Each row was made from one path, in order. Every step used is in the known rows, and no mark comes twice. Write each row's path.
Known rows
M > V: [ 15.4  19.9  -0.6  -1.1   7.9 -10.6 -14.3 -14.2  -1.1  -6.7 -19.6   9.8
  12.8  -1.4   9.1  31.0   4.5   9.6  18.3  12.2   6.7  -1.4   0.7   4.0]
X > N > M: [ 9.8 25.5 -2.3  8.9  6.5  1.5  1.4 -7.0  8.4  2.7 -6.7 12.0 -5.8  4.3
  6.1 21.1  5.5  7.8  6.5 -4.4 -7.0 12.8 16.1  3.7]
S > X > N > D > Y: [  9.2 -25.9   1.2  -6.3   1.8  -7.3   4.3  10.0 -13.3   2.6  -1.5   7.5
   8.5   4.6   3.9  31.5  -8.4   8.5  14.4  23.4  -4.2   1.4  10.9  20.1]
L > M: [ 16.2  50.2  -0.6   5.0   6.1 -10.2   4.3 -12.1  -7.4  -9.2  -4.1  15.9
  -2.2  -1.5  10.8  36.8   6.8   1.1   7.0   9.9  -1.0   9.3   5.4  13.2]
D > N > X > V: [ 11.5   0.9   4.6  -9.3  20.5  -6.8 -34.6 -10.3 -13.6  -3.6  -7.1  -0.1
   4.8   1.5   2.5  10.4   2.8  27.6  20.6  24.0   0.3 -16.8   3.9  14.1]
V > M: [ 14.6   9.0  -3.5   5.4  -2.6  -4.6   6.1 -13.1  -0.8 -10.4 -12.7  11.0
   2.8   0.8   9.8  26.9   7.6   7.1   7.3  -1.3   4.0  12.0  12.1   8.1]
L > Y: [ 16.5  -7.8  -5.3  -6.2  13.8 -17.3  14.3  -9.4 -10.2  -5.1  -6.2  12.6
   5.6   0.5  13.1  33.4   9.6   5.1  14.3  20.4   8.0   9.7 -16.6  21.1]
N > X > V: [ 17.3  16.4   0.1  -5.5  10.5 -17.5 -24.3 -12.2 -14.9  -6.8 -10.4   4.6
  10.1  -0.7   6.3  -1.9   1.3  22.4  24.3  26.4   5.6   7.0   8.2  15.7]
N > D > Y: [ 15.6 -26.3   1.7   2.6  17.9  -5.2   8.3   1.9 -17.9  -8.9 -11.1   8.5
   9.1   1.8  10.5  26.0  -9.8  -0.1  11.0  14.8   7.5   9.4   4.1  26.4]
D > N: [  8.6   5.7   2.2  -9.4  18.8   4.3  -8.6 -10.0  -2.8  -4.3  -6.5   6.6
   3.5   2.8   6.4  33.3   6.0  14.1   9.8   7.9   3.2 -20.4  -4.1  13.5]
S > X: [ 15.5  24.9  -2.4 -15.9  -8.2 -10.7  -6.7  -5.1  -6.7  -5.5  -5.1  11.0
  12.0  -0.6  10.2  15.9   3.6  20.5  20.1  23.4   4.9  -9.7   7.2  11.5]
S > M > L > Y: [ 18.6  23.6  -6.3  -2.0   1.8 -24.6  19.2  -2.0  -9.0  -9.8 -14.3  15.7
  13.9   0.2  17.7  10.9  10.9  -2.4  11.6  18.0   3.4  -2.0  -8.6   5.6]
X > V > M > N > D: [  7.9 -43.8  -0.7  15.1  -1.2  -1.3  -3.3  -8.1  -5.5  -3.9  -9.1   0.6
  12.0   2.7   5.3  15.4  -6.7  -3.8   7.5   1.1  -4.9  16.4  22.6  16.3]
M > S > X > N > D > Y: [  4.5 -27.6  -1.0  -8.9  -4.0   7.8  -2.4  13.1  -6.0   0.0   1.0  -5.5
  11.9   4.0   5.1  18.7  -2.2   5.9  10.4  24.3  -9.1 -21.6   7.2  12.7]
M > N > D: [  6.9 -22.9  -1.1  -1.7   1.5   7.2  -0.7   0.2  -7.7  -1.0  -2.7   3.9
  17.4   4.5   9.9  14.7 -10.6  -2.5   9.9  11.4   4.2   1.3  12.1  17.0]
X > N > M > L > Y: [ 13.4   6.8  -6.8   0.5   4.9 -13.8  11.1   0.4   3.4   3.9  -7.7  12.0
   5.7   4.8   9.7  11.3  11.0  -1.0   9.3   7.7  -2.1   8.4  -5.2   0.9]
S > M: [ 14.5  43.0  -1.8   7.2   3.3  -9.3   9.8  -9.3  -4.4 -10.3 -13.2  16.3
   1.6  -0.3  14.1  21.0   5.2   7.3   9.4   6.1  -1.3   1.4  12.3   8.3]
M > N > X: [  8.8  -4.6  -0.5 -12.2  -9.9   2.6 -30.5  -0.7  -7.6  -0.6  -2.9   2.1
  10.3   3.2   9.1   2.8   6.0  19.2  16.9  23.6   5.8 -14.4  12.5   2.7]
D > N > M > S > X: [  7.8  19.0   1.1  -6.5  -7.6  18.3 -28.9   5.6   8.4  -4.0  -1.8  -4.5
   1.3   1.1   9.2   3.2  10.3  22.2   7.2  11.8 -11.3 -53.3  16.8  -2.4]
N > M > L: [ 19.0  39.9  -3.4   0.3  -0.2  -5.4  -6.7  -3.6   2.8  -8.0 -16.1  11.2
  13.8   1.0  13.3 -11.6   3.0   4.8  11.3   2.4   6.4  -1.8  11.8  -2.0]
D > N > M > S > X > V: [  9.0  10.5   3.1  -0.6   2.3   8.2 -34.0  -1.9   6.4  -3.6  -4.6  -7.5
   1.3  -1.0   4.6  -0.2  10.4  23.9  12.3  13.0 -15.8 -45.2  14.0   3.1]

Which path is each row?
[ 18.0  13.5  -3.6  -6.9 -17.7 -22.2 -11.1  -9.8  -3.0  -9.6 -15.7   6.3
  21.2  -2.0   6.0  -4.7   7.2  14.1  19.7  15.2   0.9  -2.9  12.3   1.2]	S > X > V > M > L
[ 13.2  23.7   1.5  -3.1   9.2   4.4 -16.1  -1.4   4.6  -5.0 -12.5   6.8
   8.9   3.3   9.3  -0.9   5.3   8.8   7.2   0.4   1.0 -25.8   7.9  -2.5]	D > N > M > L
[  8.1 -29.5  -0.4  10.3  -5.4  -5.0 -11.5 -17.5   3.1  -3.2 -11.1   2.9
   2.0   0.6   3.6  23.1  12.3   6.8   8.7  -1.0  -4.4   5.6  11.1   6.4]	X > V > M > N
[  8.7  18.1   0.3   0.8 -14.4  -1.0 -22.8   3.1  -7.3  -3.0  -6.5   7.2
   3.9   2.4  13.0   2.9   6.7  17.2  12.8  19.3  -3.6 -17.2  25.7  -3.2]	S > M > N > X
[ 12.4  29.3  -3.8   6.2   0.0  12.5 -11.1  -4.0   9.1  -9.4  -8.3   0.2
   1.5  -0.3  13.5  -2.8   9.7   6.7   5.6   1.5  -2.7 -15.6  13.8   1.2]	N > M > S
[  9.0 -39.7  -0.4   5.6 -18.1  -5.3 -11.5  -0.7  -7.5  -2.3  -5.1   0.7
  16.1   1.4   5.1  11.6  -7.9   7.2  13.9  14.4  -8.5   4.3  30.4  13.9]	S > X > V > M > N > D
[  3.0   5.0  -5.2 -12.7  -9.4  10.8  -0.8   7.8  -0.9   0.8   4.6  -4.9
  20.2   5.0   6.6   5.6  -7.1   5.4  11.7  22.3  -8.6 -16.3  13.5  10.3]	M > S > X > N > D
[ 10.8  12.3  -5.8  -6.7 -25.9   6.1 -10.4  -2.3   4.9 -11.6  -6.0  -1.7
  10.1  -0.7  10.8   8.1  13.8  14.8   9.0  12.4  -4.1 -24.3  16.2  -2.2]	V > M > S > X
[  3.2   7.9  -6.4  -6.9 -26.0   8.8  -5.8  -1.9  11.5  -1.7  -0.6  -3.3
   4.9   3.0   4.5  19.1  16.2  13.5   6.6   8.0 -12.4 -19.8  14.9  -6.0]	V > M > S > X > N
[  9.7 -13.6   1.2  -6.3  -1.9  -7.7 -36.2  -8.6  -9.7  -0.2  -5.4  -0.9
  10.2   1.2   4.7   0.0   5.6  20.7  21.3  25.1   1.4  -7.0  10.6   8.2]	M > N > X > V
[ 10.9  25.7  -0.4  14.0   6.5  -3.4 -13.8  -8.7  12.1   3.2 -16.9  10.2
  -1.2   2.6   5.1  30.2   4.9   8.7  11.4  -2.3  -8.8   7.8  16.8  -6.1]	X > N > M > V
[ 16.7  16.3  -0.7 -10.4   0.0 -20.7 -11.7 -13.1  -8.7  -5.1  -8.0   7.9
  12.0  -2.8   5.5  13.0   2.8  21.0  24.2  24.7   0.2  -1.4   5.2  17.1]	S > X > V
[ 16.1  51.6  -3.6  -1.3  -3.5 -12.8   6.5  -5.2  -2.7 -11.5 -17.6  14.4
  16.3   0.3  15.0  -2.1   4.9   2.9  11.3   8.3   3.5  -8.1   8.4  -0.8]	S > M > L
[  6.7  13.9   1.0   3.0   9.4  22.6 -20.4  -1.9  10.7  -5.8  -5.9  -4.4
  -2.8   2.2   9.3   9.4  10.9  11.1   1.4  -1.1  -8.3 -39.1   9.4   0.1]	D > N > M > S
[ 10.8  -0.9  -4.0   8.9  -0.7   0.2  -7.3 -17.9   5.4 -12.4 -13.2  -4.6
   5.4  -1.9   6.3  10.0  14.6   5.5   8.1   1.0  -5.2  -4.5   5.8   6.2]	X > V > M > S
[  8.6 -66.7   2.0  13.2  -4.5   5.6   0.8   5.1  -8.2  -5.0 -10.3   3.4
   3.3   4.1   8.2  33.1  -1.8  -4.4   1.8   2.1  -0.4   3.9  20.2  13.4]	V > M > N > D > Y
[ 12.8   3.6  -3.4   2.9  -7.7  -0.9 -27.4  -9.5  -3.6 -11.9 -10.3  -8.1
   6.7  -0.8   7.2  -8.1  11.4  17.3  14.3  15.5  -3.3  -8.4  16.6   2.8]	N > X > V > M > S
[ 17.3   4.5  -1.2   5.3  -0.8 -14.9 -20.1 -12.7 -10.7  -9.8 -13.4   4.8
   4.2  -0.6   6.2   4.4   5.4  20.2  18.1  14.5   0.7  14.8  19.5   9.5]	N > X > V > M
[ 15.2  -3.4  -1.2  -3.4  14.4  -6.7  -3.8   1.7  -1.4  -2.4  -9.8   8.2
   5.8   3.1  11.9  12.4  11.1   5.0   7.7  10.0   1.3 -20.4  -8.0   4.4]	D > N > M > L > Y
[ 11.3  15.5   3.3   5.3  16.2   8.7 -13.2  -5.0   3.2  -3.3  -8.9   8.7
  -5.9   2.4   8.5  22.2   5.3  14.1   5.6  -1.7  -3.6 -16.5  12.9   7.4]	D > N > M
[  4.7 -38.8  -2.2   2.5 -15.8   9.1   0.9  12.7  -2.0  -2.8  -2.4  -5.5
   6.8   4.3   4.6  24.9   2.0   3.8   4.4  12.5 -13.2 -13.9  20.3   6.9]	V > M > S > X > N > D > Y
[  6.4   1.2  -3.4  -0.8  14.0   0.6  14.0  -3.2  -6.2   1.0  -2.0   8.0
  13.0   6.5   5.8  23.7 -12.5  -2.3   9.7   8.4  -0.7  19.3   9.6  20.4]	X > N > D
[ 18.7  13.4  -2.9  -2.7  -7.8 -18.5 -23.6  -9.4  -9.4 -11.3 -17.8   2.7
  18.9   0.2   7.1 -17.9   5.1  15.3  19.6  16.6   5.5   5.4  14.0  -0.1]	N > X > V > M > L
[ 11.0  30.3  -2.0  -0.6  -9.4  -3.0  -6.1   0.6   5.9   4.4  -2.0  11.9
  -1.8   3.1   6.1  16.6   4.3  19.0  12.7   8.9 -10.6  -0.4  24.9   1.2]	S > X > N > M
[ 12.9  39.4  -3.9  -8.8 -16.8  -6.9  -9.9   4.3   7.9   3.3  -6.2  10.2
  13.4   3.8   6.8  -6.7   4.5  14.1  14.9  10.7  -5.9  -9.6  18.6  -8.4]	S > X > N > M > L
[ 12.3  30.2  -0.2   4.4  -9.6  -7.5 -22.0  -1.0   9.9   5.2 -12.7  10.4
   3.7   1.1   5.0  25.1   4.1  19.6  17.3  10.8 -12.4  -5.7  24.5  -8.6]	S > X > N > M > V
